Each row was made from one small tree. Brackets hold a mark, then the marks that hang from it, in the order of their numbers. Every link used is in the known rows. Write each row's tree.
Known rows:
[Q_908 [Q_179 [Q_874 Q_762]] [Q_809 Q_42] Q_954]: [ 23 -13 -13  56  20  -3   4 -17   9  43  20  -9  44   5  45  28  10 -31
  19  51 -28]
[Q_954 Q_908]: [  2  14 -11  16  13  -7  -9 -18   1  20  22  -8  26 -34  21 -10  26  -6
 -18   8 -44]
[Q_874 [Q_179 [Q_908 Q_954]]]: [ 16  11 -18  13  20 -77   2   3   4  14  26 -11  23 -33  18  50  37  -7
 -15  19 -32]
[Q_762 [Q_874 [Q_179 [Q_908 Q_954]]]]: [ 19  39 -37  -8  20 -74  23   4  10  13  11 -13  15 -30  26  44  36  14
 -14  23 -27]
[Q_762 Q_874]: [  3  28 -32  -1  20   9   1 -16   7  21   5  -7  20 -21  32  -9   6  10
 -18  18 -39]
[Q_42 Q_809]: [ 10  -1  -2  11  13  13  -7 -21  -2  24  43 -10  26 -28  40  -4   9 -12
 -10  15 -42]
[Q_762 [Q_874 [Q_179 [Q_908 Q_809 Q_954]]]]: [ 17  26 -24   0  19 -81  30  -6   6  17  25 -18  13 -29  29  79  37   3
 -10  31 -20]
[Q_42 Q_809 Q_874]: [ 12  22 -14  -9  15  20   6 -21   1  24  20 -10  23 -19  46   1  14 -11
  -3  25 -34]
[Q_762 [Q_874 Q_179]]: [  4  33 -35 -12  13   1  11  -5   9  21  12  -6  16 -13  27  -7  10  18
   5  24 -39]
[Q_762 [Q_874 [Q_179 [Q_908 [Q_809 Q_42]]]]]: [ 30  29 -20  -4   4   1  21  -9   5  16  20 -13  24  -5  38  49  11  -1
  10  25 -34]
[Q_179 Q_874 Q_908]: [  4  14 -24  12  22 -26  -1 -10   5  13   4  -9  21 -25   9  40  27  12
 -27  28 -27]
[Q_179 Q_908]: [ 11  10 -13  12  18 -23 -15 -15   1  11  21  -9  27 -33  20  31  24  -1
 -30   9 -38]
[Q_908 Q_179 [Q_874 Q_762]]: [  1  -4 -24  37  22   6  -9 -29  12  38   6  -4  36  -9  27 -26  11  13
  15  18 -40]
[Q_954 [Q_908 Q_809 [Q_874 Q_179]]]: [ -6   5  -8  20  12 -38  18 -20   4  33  20 -13  15 -26  10  23  31   6
  16  19 -30]
[Q_954 [Q_908 Q_179 Q_874]]: [ -7  16 -25  26  19 -31  14 -28  11  36  -3  -6  23 -20  10 -25  25   9
  14   4 -37]
[Q_908 Q_179 Q_809 Q_954]: [  2  -6  -5  42  26 -65   6 -25   3  38  34 -11  26 -20  30  39  19 -35
   3  25 -32]
[Q_908 [Q_809 Q_42] [Q_874 Q_179 Q_762]]: [ 21 -16  -4  38   8  37  -8 -16   7  38  24  -8  40  -1  41  12   2  -7
  29  31 -37]
[Q_42 [Q_809 Q_908] [Q_874 Q_762]]: [ 31  22 -10 -20  11  33   8 -19  -3  23  26 -13  41 -18  51 -10  23  -4
  -4  19 -35]
[Q_809 Q_42 [Q_908 [Q_874 Q_179 Q_762] Q_954]]: [ 34   1 -16  23  18 -21   7   5   8  39   0  -6  46 -10  33  -7  16 -11
  14  16 -34]

Write each row's tree:
[ 31   2 -19  36  24 -19  11 -13  10  45  -9  -6  51  -4  35 -18  10 -20
  16   8 -37]  [Q_809 Q_42 [Q_908 Q_179 [Q_874 Q_762] Q_954]]
[ 22  -4  -4  34   2  27   3 -17   6  35  23 -11  39 -10  38   4  18  -2
  30  25 -37]  [Q_954 [Q_908 [Q_809 Q_42] [Q_874 Q_179 Q_762]]]
[ 19  -3  -8  48   8  24   6 -35   9  42  16 -10  45  -4  40  -8  14 -11
  32  17 -38]  [Q_954 [Q_908 Q_179 [Q_809 Q_42] [Q_874 Q_762]]]
[ 12   0 -18  26  22  -7 -16 -19   8  19   8 -10  35 -32  25  22  28  23
 -22  14 -32]  [Q_179 [Q_908 [Q_874 Q_762]]]
[ 31  39 -27 -14   7  14   6   0   8  14  -2  -6  31   0  35  23  17 -10
  12  21 -37]  [Q_809 [Q_42 [Q_874 [Q_179 Q_908]]]]
[ 34  -8  -7  45  19 -21  -2  -8   5  24  22 -16  43 -17  43  72  27 -21
 -17  46 -20]  [Q_179 [Q_874 Q_762] [Q_908 [Q_809 Q_42] Q_954]]
[  7 -10 -18  44  33 -30 -15 -12  11  36   5  -9  36 -34  33   6  22   0
 -20  24 -30]  [Q_908 [Q_874 Q_762] Q_954]
[  6  -7  -9  45  18   6   9 -33   9  46   4  -6  32   5  30   7  -7 -24
  29  17 -36]  [Q_908 Q_179 [Q_809 Q_42] Q_874]
[ 28  17 -14   7  18 -52   8  -8   6  18  28 -18  31 -23  41  79  49  -6
  -2  43 -20]  [Q_42 [Q_874 [Q_179 [Q_908 Q_809 Q_954]] Q_762]]
[  5 -18 -11  56  30 -51   3 -30  10  47  19 -12  34 -19  34  30  22 -11
  11  31 -27]  [Q_908 Q_179 Q_809 [Q_874 Q_762] Q_954]
[ 29  26 -17 -18  11  22  21 -26   1  30  25 -11  41  -3  49 -21  22  -4
  22  17 -37]  [Q_42 [Q_809 [Q_908 Q_179]] [Q_874 Q_762]]
[ 13   4 -18   5  16  -8   3  -8   5  31  10  -7  35 -15  15 -14  20  20
  11  13 -38]  [Q_809 [Q_908 [Q_874 Q_179 Q_762]]]
[ 31   9 -10  10   3  60  -5 -13   6  28  23  -8  42   8  55  14   8 -21
  30  42 -38]  [Q_908 [Q_809 [Q_42 [Q_874 Q_179 Q_762]]]]
[  4   2 -14  34  12  -2  10 -30   5  33  31 -13  33 -10  24  12  32   4
  17  42 -30]  [Q_954 [Q_908 [Q_179 [Q_874 Q_762]] Q_809]]
[  6  15 -27  15  31 -76  26  -7   6  37  -4  -8  27 -11   6   9  26 -13
   0  24 -26]  [Q_809 [Q_908 [Q_179 Q_874] Q_954]]
[  8  -2 -29  41  28 -29   0 -12  12  36  12  -7  35 -10  28   4  25  -3
   3  44 -29]  [Q_908 [Q_179 [Q_874 Q_762]] Q_954]
[  1 -14  -9  45  21  -1  -2 -38   8  43  21 -10  34 -10  30  11  13   1
  20  27 -34]  [Q_908 Q_179 Q_809 [Q_874 Q_762]]
[ 33   6 -23  29  22 -12  12  -4   9  39   0  -6  51   5  33 -10  14 -22
  14  29 -35]  [Q_809 Q_42 [Q_908 [Q_179 [Q_874 Q_762]] Q_954]]
[ 11   5  -6  26   5  -3  16 -16   6  36  14 -10  27 -10  25  11  16 -10
  28  18 -33]  [Q_954 [Q_908 [Q_809 Q_42] [Q_874 Q_179]]]
[ 22   1  -8  -3  10   2  15 -12   1  33  34 -11  35 -18  30 -13  21  19
  19  14 -35]  [Q_42 [Q_809 [Q_908 [Q_874 Q_179 Q_762]]]]
[ 17  26 -16  -1  20 -78  22  -6   5  19  18 -17  18 -24  28  88  46 -16
  -4  36 -17]  [Q_42 [Q_874 [Q_179 [Q_908 Q_809 Q_954]]]]
[ 24  16 -12  14  16 -17  14  -2   7  34  10 -10  28  -2  47  41  14 -43
  18  39 -29]  [Q_908 [Q_809 [Q_42 [Q_874 Q_179]]] Q_954]
[ 42  -8   0  36   9 -24  -5  -4   2  20  45 -14  44 -17  48  65  28 -26
   3  32 -34]  [Q_874 [Q_179 [Q_908 [Q_809 Q_42] Q_954]] Q_762]
[ 15   7 -26  23  27 -47  14  -8   7  36   7  -8  39  -9  19   2  29  -4
   1  32 -28]  [Q_809 [Q_908 [Q_179 [Q_874 Q_762]] Q_954]]
